What can hang from each mark:
B: V
S: C X
X: N
H: K S U
R: U V
V: H R
N: D H X
U: B D H R

Each row was made from one small tree. The marks that hang from a mark follow it in brackets, in alphabetical order. Every link used is in the known rows. Write each row's tree.
(in the rows, 128 means zero)
Known rows:
H[K S U]: [100 136 107 123 120 169 143  95 159 111 171 156 113  79 145 118 148 170
 117 119  75 107 115 142 132 135 136  93 105 137 164 175 145  92 117 104
 128 107 140  82 174 134 121 124  69 106  83 145 155 123 143 102 165]
S[X]: [145 138 133 139 170 148 120 117 102 171 101 125 155 125 149  95  95 104
 148 159 148 125 155 140 142 148 134 130 127 143 123  90  76 116 177 155
 110 135 111 134 118 108 156 126 141 191 105 120 108 147 165 105 150]
H[U[B]]: [116 173 125 144 161 133 119 109 116  86 132 138 131 129 136 128 128 183
 141 121 133 107 123 158 136 139 122 119 115 168 113 145 127 105 129 104
 119 161 145  96 144 166 107 143 127 107 110 114 127 116 128 108  95]
S[C]: [150 114 112 146 142 131  91 135  82 133  93 132 104 161 145 134  83 110
 139 167 114 125 153 118 150 130 131 120 127 145 112  78  90 145 172 120
  97 124 113 185 131 112 125 116 159 160 107 123 124 157 158 168 127]
H[K]: [123 135 126 150 154 161 111 130 153 141 139 142 112 119 132  94 106 123
 135 154 101 111 154  86 139 139 115 126 125 137 142 149 113 100 151 130
 108 140 108 138 153 135 129 102 136 158 120 138 158 137 132 133 166]
S[C X[N[D H]]]: [154 121 189 142 113 122 158 145 101 123  92  79 128 172 126 137 138 141
 146 166 105 139 111 126  61 117 126 115 113  86 149  62 128 158 177 235
 132 102 127 193  43  61 174 181  97 200 151 174 124 132 111 119 131]
V[H[K U[B]] R]: [124 158  87 143 164 123 151 132 105 160 173 115 127 123 140 139 159 180
 130  99 163 144 122 145 115 136 161 119 130 134 130 212 132  73  68  92
 137 159 191  71 170 215  96 118 137  95 113 145 182  47 115  67 106]
N[H X]: [126 148 164 152 153 138 138 149 165  73 154 161 144 135 152 158 125 109
 122 147  94 119 187 115 124 114 118 132 129 107 127 116 159 168 159 154
 123 137 135 182  54  81 129 137 134 174 157 112 124 154 146  89 100]
N[D]: [152 148 161 129 130 147 131 114 106 157  76 114 107 126 115 118 109 117
 156 150 123 112 147 122 135 103  85 156 129 131 105 108 147 124 154 153
 108 120 123 164  96 128 129 144 176 170 157 142 130 159 135 125 138]
N[D H[K S]]: [ 92 128 184 113  81 150 186 128 198 105 135 130  83  91 116 122 184 143
 123  94  64 129 126  79 104 111  95 125 116 108 173 156 188 112 121 166
 140 113 136 131  74 106 120 152  97 143 133 171 189 134  97 132 157]
N[D H[K S] X]: [ 90 124 203 136  78 154 189 134 221  93 146 120  92  99 115 147 173 148
 115 104  37 134 153 117  95 115 108 137 113  59 173 149 193 119  88 199
 138  98 142 153  34  76 133 184  99 164 149 157 179 134 112  83 155]
X[N[D H[S[C]]]]: [141 101 172 108  54 133 174 143 139  84 127 120  84 154 114 175 152 149
 113 150  78 143  96 100  85 101 115 119 140  87 144  91 185 163 152 185
 138  85 128 167  49  69 152 145  80 150 145 179 148 136 109 166 132]
R[U V]: [159 119  79 107 199 119  35 131 109 160 111 140 145  97 138 186  83 118
  95 132 159 116 150 127 145 124 110 114 118 162 126 120 106 163 136  74
 136 113 142 186 163  99 131 120 146 145 110 112  64 169 152 183 163]
R[V[H[U]]]: [160 161  67  99 183 136  96 134  46 149 140 133 156 107 156 129 120  74
 107 133 186 115 124 149 135 108 141 120  99 129 145 136 129 142 115  72
 123 100 153 139 164 131 134 117 115 122 119 120  73  91 123 109 101]
N[D H[S]]: [112 133 177  99  85 139 169 124 153  90 123 137 107 104 127 155 166 131
 126 116 108 125 134 109 122  89  89 138 131 114 141 119 192 142 142 141
 141 110 139 150  60  99 124 149 121 145 142 160 148 154 118 135 131]
B[V[H[U[D]]]]: [131 126 106 115  66 111 104 117  82 145 121 102 147 140 131  88 124 103
 161 107 133  99  91 137 158 112 127 123 101 131 100 133 119 145 133  91
 127 107 118 116 183 159 129 129 164  63 133  83  60 114 118  90  78]
V[R]: [165 132  99 150 146 139 129 128 111 148 116 158 119 135 154 180 100 107
 135 173 159 116 167 120 147 130 126 150 160 128 115 137 129 119 154 111
 111 134 150 127 146 150 105  93 173 151 101 141 138 138 179 117 145]
N[H[K U]]: [ 84 162 130 145 149 143 132 119 170  65 172 151 143  98 148 106 159 149
 113 120  84  92 133  90 108 121 116  81 106 159 167 175 160 119 153 131
 135 137 156 132 154 131 109 127  93 117 108 146 163 109 112  88 120]
X[N]: [183 137 113 135 136 155 119 123 124 123 134 156 136 146 136 137  92 127
 130 195 138 110 135 106 117 125 114 133 174 125 110 118 138 147 184 148
 112 129  98 136 125  95 152  96 101 161 155 146 130 145 134 132 147]
U[R]: [126 117 100 144 148 136 132 119 126 137 145 168 126 127 144 113  93  82
 133 176 161 113 167 108 170 139 117 165 153 180  93 112 128 122 142  93
 103 161 106 133 144 140 103  79 148 153 136 118 150 163 159 174 125]
H[U[B R]]: [ 88 145 100 153 157 116 142 100 119 101 168 154 128 122 134 120 132 152
 127 125 156 105 130 161 153 152 131 139 128 212  99 157 137  92 114  92
 117 188 145  86 155 184  79 106 131 106 124 110 151 130 139 151  87]
N[D H[S U]]: [103 155 161 100  89 135 178 104 148  61 139 141 114  85 138 163 183 167
 118 102  86 104 115 132 111  91  96 116 108 124 138 141 204 138 141 140
 150  93 162 122  96 114 109 165  96 111 123 157 139 138 114  92 115]
S[C X]: [142 117 130 153 165 132 101 128  67 163  87 110 129 160 148 105  83 111
 154 165 135 135 155 152 138 146 156 104 106 126 128  65  53 130 175 166
 105 114 110 172 112 103 161 140 142 192  85 126 105 151 171 129 150]
B[V[H[K] R]]: [168 107  89 136  88 133 129 156  86 200 142 124 123 119 129 130 122 102
 146 153 146 129 157  85 107 130 147 145 139  70 142 152 108 114 116 101
 126 113 153 108 177 162 123  78 166 100 113 130 156  89 157 126 137]
B[V[H[U] R]]: [170 129  54 115  99 116 128 133  56 157 134 131 147 115 152 169 128 126
 139 157 155 104 134 141 126 105 144 130 121  80 110 144 133 139 136  73
 150 100 184 104 203 160 117  89 159  68 113 111 106  94 169  93  95]
R[U[D H] V]: [102 109 118 122 202  83  43 121 151 105  91 133 142 155 114 134 107  81
  96  77 138 142 111 134 165 125 115 112 118 172 108 111  97 164  95  77
 135 128 106 157 178 127 112 135 159  88 135  85  54 163  96 167 130]
B[V]: [161 122 119 141  92 134 105 129  90 127  88 129 128 122 119 122  94 102
 156 163 110  97 156 105 128 128 110 137 115 122 117  88 107 137 188 118
 112 118 103 158 144 115 132 101 172 112 123  90  99 159 163 174 134]
N[X]: [153 137 141 163 157 158 118 133 135 118 123 143 129 136 146 149  91 111
 140 163 103 115 179 148 141 136 130 149 134 103 106 116 123 144 145 155
 107 127 119 174  90  87 137 136 150 193 143 106 112 154 164 103 126]
S[C X[N[D]]]: [173 115 165 143 114 133 139 130  68 173  70  61 116 177 127 121 104 129
 158 178 111 140 100 151  86 136 128 135 116  77 130  55  96 137 174 227
 117  80 109 187  76  69 184 170 108 208 136 165 119 144 144 128 159]

Which tree is each row?
[170  92 157 112  78 145 169 115  91 169  85  86 106 161 116 139 126 160
 151 160 101 155  81 168  98 133 150 125 127  64 147  64 115 131 145 218
 122  69 105 147  60  65 185 167  77 188 119 173 122 139 149 135 171]  H[S[C X[N[D]]]]
[131 113  99 125  93 101 136 156  80 167 142 112 143 142 112 107 106  91
 145 147 190 139 146 123 138 149 139 172 149 141  86 117 108 126 109  88
 129 176 109 104 142 169 108  78 184  96 151  83 135 112 137 199  83]  U[B[V[H]] R]
[ 83 147 167 128 138 128 148 132 151  45 122 167 114 142 105 122 139 134
 113  97 149 168 127 144 150 140 146 131 165 140 108 116 114 118 104 117
 129 174  97  69 118 146 116 114 127  86 135 115 154 133 117 166 120]  U[B H[S]]
[157 101  86 105 140  93  63 150  87 179 116 101 168 113 111 167 105 158
 140 108 188 145 127 112 134 114 135 117 140 137  80 129  86 168 130  66
 171 148 139 125 152 141 125 109 189  81 154  84  94 119 138 163 102]  R[U[B[V[H]]]]
[127 155 202 151 124 141 160 141 160  89 115 106 124 138 129 170 144 117
 135 132  77 120 174 132  99 101  91 161 112  91 119 113 185 157 146 187
 124 111 145 199  28  78 128 186 152 185 186 128 137 158 119  89 101]  N[D H X]
[164 152 179 123  99 137 161 137 146  89 128 118 121 137 116 143 146 135
 124 157 105 116 114  85  80  98  76 148 150 104 123 121 203 161 184 190
 134 123 124 162  74  85 137 149 105 165 193 168 143 139  98 125 121]  X[N[D H]]
[160 124 161 102  84 156 183 110 128 179 105 110 131 120 129 119 133 142
 141 155 127 139  94 162 100 136 130 153 142  80 135  95 142 117 139 224
 121  80 100 118  62  76 194 159  71 193 127 173 128 138 144  93 183]  H[S[X[N[D]]]]
[120 139  67 133 177 124 103 100  93 124 136 152 130  91 146 135 108  80
  98 151 150  93 135 160 150 150 133 142 100 186 140 131 133 116 110  77
 112 123 146 132 178 141 103 106 109 129  94 111 102 139 152 189 121]  H[U[R[V]]]
[ 85 147 159 155 132 122 142 114 190  48 152 127 139 143 151 149 146 127
 132  95  59 101 134 170 137 112 118 112 115 134 127 151 162 147 136 148
 128 122 147 156  95 119 106 196 121 124 142  99  95 146 109  29  71]  N[H[U[D]] X]
[106  99 137 105 122  85  93 131 159  71 113 149 137 120  95 166 138 179
 108  84 123 160 111 147 135 139 140 103 147 135  94 107 103 162 112  76
 173 149 111  86 162 124 116 112 152  38 140  82 112 155 140 211 127]  R[U[B[V] H[S]]]
[ 76 133 149 153 214 107  87 141 183  85 137 134 140 137  99 119 130 169
 111  76 132 163 127 110 127 143 138  95 143 182 109 162 101 125  92  97
 164 188 110 118 173 151 103 118 155  84 155 115 161 126 100 161 132]  R[U[B H[K]]]
[159  88  73 106  53 146 159 143 110 201 154 144 108  91 128 150 142 123
 137 138 136 143 143 100 119 132 158 128 144  47 153 157 130 113  93  94
 138  99 151  75 165 150 132  73 138  85  96 136 162  81 161 134 157]  B[V[H[K S] R]]
[ 30 125 130 161 132 105 142  96 188 121 166 111 102 150 118  74 147 174
 133  88 109 112 101 158 168 156 135 134 112 217 118 195 125  48  62 101
 107 190 122  73 168 224  76 148 125  80 107 113 177 101  93 135 106]  H[K U[B D R]]
[ 92 137 126 136 218  96  48 142 166 100 117 124 136 125  98 129 129 143
  85  71 144 159 118 121 118 161 141  98 116 170 148 149  92 138  70  99
 151 166 125 124 179 142 110 134 143  94 132 116 127 115  91 197 143]  R[U[B H[K]] V]
[ 86 130  83 129 142 103 104  91 123 124 133 131 120 132 140 112 116  78
 107 115 135  93 112 178 172 149 128 146 105 198 129 138 133 104  88  79
  95 127 130 131 180 170  94 139 125 107  94  92  79 131 117 165 110]  H[U[D R[V]]]
[171 103  93  79  58 145 150 150  85 164 137 145 131  99 133 130 122  93
 140 141 146 129 132 106 143 112 141 140 129  82 120 105 126 153 133  84
 135 102 109 108 134 115 147  82 134  99 127 104 105 121 159 149 134]  B[V[H[S]]]
[ 58 131 186 131 125 102 148 118 186  56 113 146 114 175  95  90 148 124
 120  63 124 170  94 162 182 134 140 129 160 149 107 121 110 109  83 112
 121 180  76  68 123 171 102 145 145  70 131  96 139 132  84 134 109]  U[B D H[S]]
[119 132 157 121 154 149 162 124 150 100 116 164 152 125 131  82 132  88
 126 123 144 162 127 162 135 151 164 118 156 118 122  83  97 125 148 164
 131 123  84  95 111  95 163 115 105 129 124 124 131 149 151 108 149]  U[H[S[X]]]
[130 100 106 133  63  79 125 143  92 175 103  94 120 182 105 131 121 126
 156 103 176 148 122 148 156 121 133 161 142 110  90 137 100 113  90  84
 119 165 139  93 140 203 107 133 213  74 120  88 118  90 117 128  91]  U[B[V[H R]] D]
[132 109 102 116 132 102  68 158 123 184 131  89 151 115  98 139 126 178
 139 102 146 143 122  97 110 133 141 104 119 132 110 166  85 140  97  73
 173 156 138 117 171 154 123 116 174  85 139 103 127  93 121 164 131]  R[U[B[V[H[K]]]]]
[145 122 163 114  87 171 188 101 163 182 121  91 115 112 110  87 145 162
 143 148  88 141  82 139  81 152 134 138 128  70 168 121 134  82 124 235
 125  84 104 101  85  90 186 162  52 190 119 183 162 117 130  80 207]  H[K S[X[N[D]]]]
[ 70 141 168 142 145 135 148 135 195  64 141 157 110 131  92  86 154 145
 112  81 111 172 120 123 130 151 143 115 144 138 144 145 113  90  82 124
 134 177  99  60 134 157 117 119 113  83 122 128 195 104  97 157 146]  U[B H[K S]]
[109 144 141 139 117 119 143 106 175  47 169 133 149 151 133 119 156 143
 107 122  93  93  79 123 118 115  97 106 149 148 135 151 178 147 164 151
 124 126 126 123 132 125 122 142  73 105 147 131 104 129  81  71  95]  X[N[H[U[D]]]]
[106 114 116 121 182  79  38 117 140 155  90  92 124 155 105 161 102 156
 111  72 149 135 114 168 171 135 114 122 114 191 109 136  94 136  83  74
 124 155 133 141 150 164 108 175 158 118 104  95  65 142 101 181 133]  R[U[B D] V]
[105 144  98 109 155 126 103 123 104 171 142  96 127 127 134  81 138  87
 113  77 131 126  90 134 149 117 137 115  76 141 166 178 121  95  65  93
 111 102 139 129 189 166 119 144 109 104 107 115 100  64  74  94 122]  R[V[H[K U[D]]]]
[190 113  82 126  85 120 124 157  51 180 120 129 135 128 143 169 110  92
 149 164 185 119 160 104 131 112 139 154 149  77 111 124 117 145 130  86
 125 117 150 115 162 150 130  77 191 105 129 113 121 105 171 128 107]  B[V[H R]]
[130 150 154 148 152 145 156 142 178 125 161 124 163 130 125  79 143 140
 118 162 119 131 124  75  72 154 133 102 137 108 184 130 127 131 175 223
 131 132 114 142  95  84 172 126  47 186 133 166 162 105 118  90 162]  S[X[N[H[K]]]]
[140 106  61  81 147 136 155 140  79 233 163 150 149  99 148 103 116  25
 117 142 225 156 137 161 152 157 170 156 131 121 145 105  92 121  72 112
 131 108 121 110 115 116 163 100  89 166  96 126 112 109 165 163 141]  U[R[V[H[S[X]]]]]
[117  82  74 127 159 102  98 135 155 221 153 122 136 139 138 160 121 129
 123 103 174 151 118 106 172 111 141 118 154 143  94 217 118 113  65  71
 150 129 160 120 188 188 102 110 182 109 122 135 137 107 128  80 145]  V[H[K] R[U[D]]]
[137 168 166 121 117 132 169 118 144  60 146 116 131 118 120 143 168 166
 119 150  93  95  91 114  72  97  90 121 126 114 138 130 208 149 178 173
 143 104 151 141 102  97 130 162  82 127 172 166 126 125  96  87  99]  X[N[D H[U]]]
